Known rows, with every way that one mark hangs from another
[Q_416 [Q_238 Q_446 Q_996] [Q_917 Q_655]]: [-0.11,  2.69,  0.47, -3.94,  1.22,  3.80, -2.46,  1.17,  5.65, -4.43,
  0.85, -2.81,  3.56, -0.48, -0.88,  2.70, -0.35,  0.70]
[Q_917 Q_655]: [ 0.41, -1.48, -0.06,  2.55, -1.53, -4.36,  0.55, -0.58, -2.47, -1.00,
  2.17, -1.06,  2.07, -0.22,  1.41,  0.43,  0.66,  0.07]
[Q_917 Q_655 Q_996]: [-1.56,  1.56,  0.59,  1.05, -0.91, -4.72, -1.07, -1.70, -3.92,  0.18,
  3.71, -0.38,  1.17, -0.22, -0.47, -0.01,  0.35,  0.86]
[Q_446 Q_238]: [-0.40, -0.25, -0.25,  3.20, -1.27, -1.21, -0.41,  1.62,  0.76,  1.28,
  6.97,  2.46, -1.59, -1.26,  3.85, -1.59,  0.20,  0.54]
[Q_34 Q_655]: [-0.45, -1.32, -0.41,  3.34, -1.73, -3.94,  2.15,  0.39, -1.51,  2.05,
  3.38,  0.36,  0.29, -1.20,  4.17, -2.09,  0.40,  1.82]
[Q_446 [Q_238 Q_416 Q_996]]: [-2.02,  2.64,  0.50,  0.89,  0.12,  1.95,  0.63, -0.25,  0.65,  3.27,
  1.61,  1.65, -3.79,  0.20,  2.04,  1.72, -0.61, -0.48]
[Q_416 [Q_238 Q_446] [Q_917 Q_996]]: [ 0.13,  0.89,  1.08, -1.87,  0.16,  2.53, -2.51,  1.70,  2.24, -2.02,
  4.01,  1.68,  3.54, -1.37, -0.01, -1.03, -0.60,  1.40]
[Q_446 [Q_238 [Q_416 Q_917]]]: [ 1.37, -1.38,  0.60, -0.42,  0.59,  2.15, -0.56,  2.05,  0.90,  0.07,
 -0.29,  2.65, -1.49, -0.33,  2.71,  3.39, -0.25, -1.63]
[Q_655 Q_34]: [-1.23, -2.00, -0.11,  3.60, -3.43, -4.49,  2.38,  0.83, -4.78,  2.56,
  4.76,  2.98,  2.65,  1.11,  2.11, -3.37, -1.19,  2.15]
[Q_416 Q_238]: [-0.31, -1.29,  0.79,  3.10, -1.69, -0.82, -1.07,  2.42,  0.43, -0.22,
  7.52,  0.75,  0.25, -0.95,  3.93, -0.28, -0.26,  1.06]
[Q_416 [Q_238 Q_446 Q_996] Q_917]: [-1.03,  1.00,  0.87, -1.18,  0.28,  4.40, -1.78,  1.68,  5.40, -1.79,
  2.81, -0.43,  2.11, -0.56, -0.04, -0.33, -0.99,  1.09]
[Q_238 Q_446 Q_996]: [-1.94,  1.06, -0.15,  3.51, -1.84, -0.36,  3.19, -2.48, -0.09,  2.58,
  2.02,  0.95,  2.19, -0.23, -0.51, -5.94, -0.47,  1.54]
[Q_996 [Q_917 Q_655]]: [ 1.37, -2.00, -0.46,  1.35, -0.29, -4.22, -1.00,  0.17, -1.71,  0.09,
 -0.59, -2.63, -2.07,  0.27, -0.42, -1.35,  1.06,  1.04]
[Q_446 [Q_238 Q_416 [Q_996 [Q_917 Q_655]]]]: [-0.50,  3.66, -0.22, -2.40,  1.92,  1.57, -1.10, -0.12,  1.72,  1.71,
 -2.47, -1.80, -5.59,  0.69, -0.24,  2.90,  0.30, -0.01]
[Q_238 Q_917]: [-0.04, -4.71, -0.50,  3.89, -0.82, -1.82, -0.35,  0.33, -0.30,  0.00,
  1.84,  0.24, -1.70, -0.39, -0.16, -2.26,  0.31, -1.16]
[Q_238 Q_446]: [ 1.31, -2.08, -0.57,  4.29, -2.63, -2.05,  3.96, -1.25, -2.14,  1.39,
  2.09,  2.51,  4.79, -1.04,  1.59, -6.26,  0.32,  1.20]
[Q_446 [Q_238 Q_416 [Q_917 Q_996]]]: [-0.44,  0.91, -0.12, -0.99,  1.49,  1.60, -1.43,  0.22,  0.00,  1.21,
  0.32,  2.43, -3.80, -0.61,  0.12,  1.15,  0.22, -1.74]
[Q_917 [Q_655 Q_34]]: [-0.09, -0.27, -0.49,  0.79, -2.36, -5.05,  1.55,  0.25, -4.22, -0.47,
  2.51,  0.14,  4.14,  1.10,  1.26,  0.08, -0.34,  1.51]
[Q_996 Q_917]: [ 0.62, -3.60, -0.08,  4.08, -1.23, -3.51, -0.34,  0.60, -1.93,  2.67,
  1.46, -0.22, -3.77,  0.18,  0.35, -4.14,  0.42,  1.42]
[Q_416 Q_238 Q_917]: [ 0.42, -2.83,  1.42,  0.64, -0.31,  1.44, -3.57,  3.99,  2.86, -2.53,
  5.01,  0.17,  0.11, -0.67,  2.38,  2.61, -0.65,  0.08]
[Q_996 [Q_917 [Q_655 Q_34]]]: [ 0.84, -1.04, -0.84, -0.09, -1.04, -4.77, -0.05,  0.88, -3.35,  0.56,
 -0.32, -1.52, -0.19,  1.47, -0.51, -1.72,  0.16,  2.38]

Rows
[-0.35,  2.73, -0.84, -2.52,  1.24,  3.17, -1.45,  0.00,  5.66, -3.56,
  0.82, -3.26,  1.70, -0.79, -1.47, -0.08,  0.38,  0.13] | [Q_416 [Q_238 Q_446 [Q_917 Q_655] Q_996]]
[ 1.90, -0.91, -2.26, -1.49, -0.80, -1.44,  2.71, -0.76, -0.75, -2.63,
 -2.40, -0.09,  6.46,  0.21, -1.79, -3.21,  0.52,  0.41] | [Q_238 Q_446 [Q_917 [Q_655 Q_34]]]
[-1.64,  2.65,  0.31,  1.25, -1.13,  2.19,  0.55,  0.21,  3.13,  0.57,
  5.03,  0.12,  2.04, -0.88,  1.47, -3.25, -0.59,  2.02] | [Q_416 [Q_238 Q_446 Q_996]]
[-1.01,  2.80, -0.70, -2.94,  2.48,  3.01, -1.47, -0.38,  3.21, -0.87,
 -2.58, -1.71, -4.07,  0.28, -0.87,  4.76,  0.39, -2.39] | [Q_446 [Q_238 Q_416 [Q_917 Q_655] Q_996]]
[ 0.32,  2.36, -0.53, -3.47,  2.32,  1.17, -1.97, -0.27,  0.30, -1.18,
 -1.50,  0.33, -2.43, -0.50, -0.64,  3.91,  0.83, -2.13] | [Q_446 [Q_238 Q_416 [Q_917 Q_655 Q_996]]]
[-0.84, -0.56,  1.20, -1.05,  0.33, -2.37, -3.21, -0.15, -1.50, -2.02,
  1.49, -0.64,  1.09,  0.06, -1.75,  2.37, -0.12, -0.04] | [Q_416 [Q_917 Q_655 Q_996]]
[ 1.52, -1.90, -0.86, -2.21,  0.14, -1.42,  2.04, -0.27, -3.50, -1.45,
 -6.21, -0.43,  1.97,  1.74, -1.08,  3.00, -0.04, -1.81] | [Q_238 Q_416 [Q_917 [Q_655 Q_34]]]
[-1.47, -0.35,  0.82,  1.64,  0.20, -0.01,  1.06, -1.44, -2.14,  4.58,
 -4.20, -0.99, -5.91,  1.76, -1.45, -0.84, -0.56,  0.28] | [Q_238 Q_416 [Q_996 Q_917]]
[ 1.99,  0.95, -0.87, -3.17,  1.34,  0.59,  2.43, -3.21, -2.46, -1.43,
 -7.57,  0.10,  3.92, -0.18, -3.54, -0.51,  0.98, -1.76] | [Q_238 Q_416 Q_446 [Q_917 Q_655 Q_996]]
[-0.08,  0.85, -0.33, -0.62,  0.22,  1.92, -1.52,  0.67,  2.26, -1.44,
  4.01,  0.90,  1.88, -1.66, -0.45, -3.50,  0.23,  0.71] | [Q_416 [Q_238 Q_446 [Q_917 Q_996]]]
[-0.18,  0.75,  1.03, -1.52,  1.09,  1.88, -1.79,  1.18, -0.30,  0.88,
  0.77,  3.16, -2.12, -0.34,  1.23,  3.19, -0.44, -1.00] | [Q_446 [Q_238 [Q_416 [Q_917 Q_996]]]]
[ 1.25, -1.47, -0.67,  0.11,  1.00,  1.97, -0.12,  1.15,  1.21,  0.35,
 -0.85,  1.81, -3.18, -0.58,  1.67,  1.68,  0.44, -2.37] | [Q_446 [Q_238 Q_416 Q_917]]
[-1.64, -0.47, -0.98,  1.92, -0.17,  1.43,  1.60, -2.15,  2.40,  0.83,
 -0.53, -0.41,  0.25, -0.25, -2.98, -5.44, -0.08, -0.09] | [Q_238 Q_446 Q_917 Q_996]
[-2.34,  2.69,  0.20, -0.69, -1.72, -5.50, -0.14, -0.94, -5.64,  0.69,
  4.00,  0.79,  3.27,  1.09, -0.66, -0.52, -0.65,  2.32] | [Q_917 [Q_655 Q_34] Q_996]
[ 0.76,  1.28,  0.40, -2.94,  1.00,  2.88,  2.55, -2.28,  0.36, -1.16,
 -7.95, -1.00,  3.61,  0.98, -2.67,  2.23, -0.36, -1.16] | [Q_238 [Q_416 [Q_917 Q_655]] Q_446 Q_996]
[ 1.19,  2.40, -0.53, -2.03,  0.98,  1.05,  3.28, -3.02, -0.94,  1.59,
 -8.84, -2.22,  0.08,  1.14, -2.96, -1.43,  0.43,  0.51] | [Q_238 Q_416 Q_446 [Q_996 [Q_917 Q_655]]]
[ 2.19,  0.54,  0.53, -3.39,  0.73,  0.82,  2.03, -2.12, -2.87, -1.57,
 -6.99,  1.17,  5.50,  0.08, -2.18,  1.41,  0.17, -0.92] | [Q_238 [Q_416 [Q_917 Q_655 Q_996]] Q_446]
[-0.30, -2.15,  1.90,  0.27,  0.05, -0.18, -0.24, -0.29, -3.81,  1.38,
 -2.46,  2.41, -0.46,  0.73, -0.69,  2.25, -0.85, -1.23] | [Q_238 [Q_416 [Q_917 Q_996]]]
[-2.62,  0.15,  0.39,  1.01,  0.53,  2.29, -3.31,  1.61,  4.50, -0.66,
  5.06, -1.95, -3.71, -0.24, -0.04,  0.38, -0.54, -0.14] | [Q_416 [Q_238 Q_917 Q_996]]
[ 0.98, -1.10, -0.33, -0.80,  0.62,  0.17, -3.18,  2.19,  3.08, -4.25,
  3.09, -2.67, -0.08, -0.94,  0.98,  2.78,  0.74, -0.87] | [Q_416 [Q_238 [Q_917 Q_655]]]
[-1.64,  2.61,  0.45, -0.89,  0.77,  0.36, -3.72,  1.54,  3.15, -0.51,
  3.30, -4.12, -3.96,  0.33, -0.06,  1.30, -0.04,  1.83] | [Q_416 [Q_238 [Q_996 [Q_917 Q_655]]]]
[ 0.49,  0.90, -0.14,  0.41,  0.15,  1.62,  3.86, -2.65, -1.30,  3.94,
 -6.85, -0.08, -1.39,  1.06, -2.20, -4.01, -0.17,  0.89] | [Q_238 Q_416 Q_446 [Q_996 Q_917]]
[ 3.17, -3.37,  0.34,  0.19, -0.53,  1.76,  3.99, -0.61, -1.93, -0.09,
 -6.21,  2.71,  4.69,  0.05,  0.18, -0.81, -0.22, -1.25] | [Q_238 [Q_416 Q_917] Q_446]
[ 3.98, -1.79, -0.04, -2.28,  0.26,  1.18,  3.39, -1.07, -1.60, -2.47,
 -8.14,  0.63,  6.15,  0.15, -0.63,  1.74,  0.41, -1.56] | [Q_238 [Q_416 [Q_917 Q_655]] Q_446]
[ 0.75, -0.01, -1.43, -0.69,  1.07, -0.19, -2.52,  1.37,  3.30, -2.57,
  2.94, -0.88, -1.57, -1.19,  0.94,  1.63,  1.17, -1.34] | [Q_446 [Q_238 [Q_917 Q_655]]]
[ 2.14, -2.84, -0.49, -0.56,  0.86, -0.85,  1.12, -0.95, -2.00, -1.93,
 -6.42, -1.48,  0.01,  0.58, -1.10,  3.34,  0.86, -3.12] | [Q_238 Q_416 [Q_917 Q_655]]
[-2.30,  2.14, -0.26,  1.37,  0.49,  0.36, -2.48,  1.00,  3.17,  3.16,
  4.88, -0.44, -6.98, -0.14,  0.51, -2.14, -0.09,  1.71] | [Q_446 [Q_238 [Q_996 Q_917]]]
[-1.24,  2.40,  0.09, -0.31,  1.27,  2.07, -0.63,  0.31,  1.46,  3.73,
 -0.84,  0.16, -7.24,  0.59,  0.53,  0.56, -0.22,  0.27] | [Q_446 [Q_238 Q_416 [Q_996 Q_917]]]
[-1.78, -1.43,  1.74,  0.68,  0.33,  1.94,  0.34, -0.58, -0.70,  1.76,
 -3.50,  0.23, -2.32,  1.56, -1.19,  2.98, -1.36, -1.46] | [Q_238 [Q_416 Q_917] Q_996]
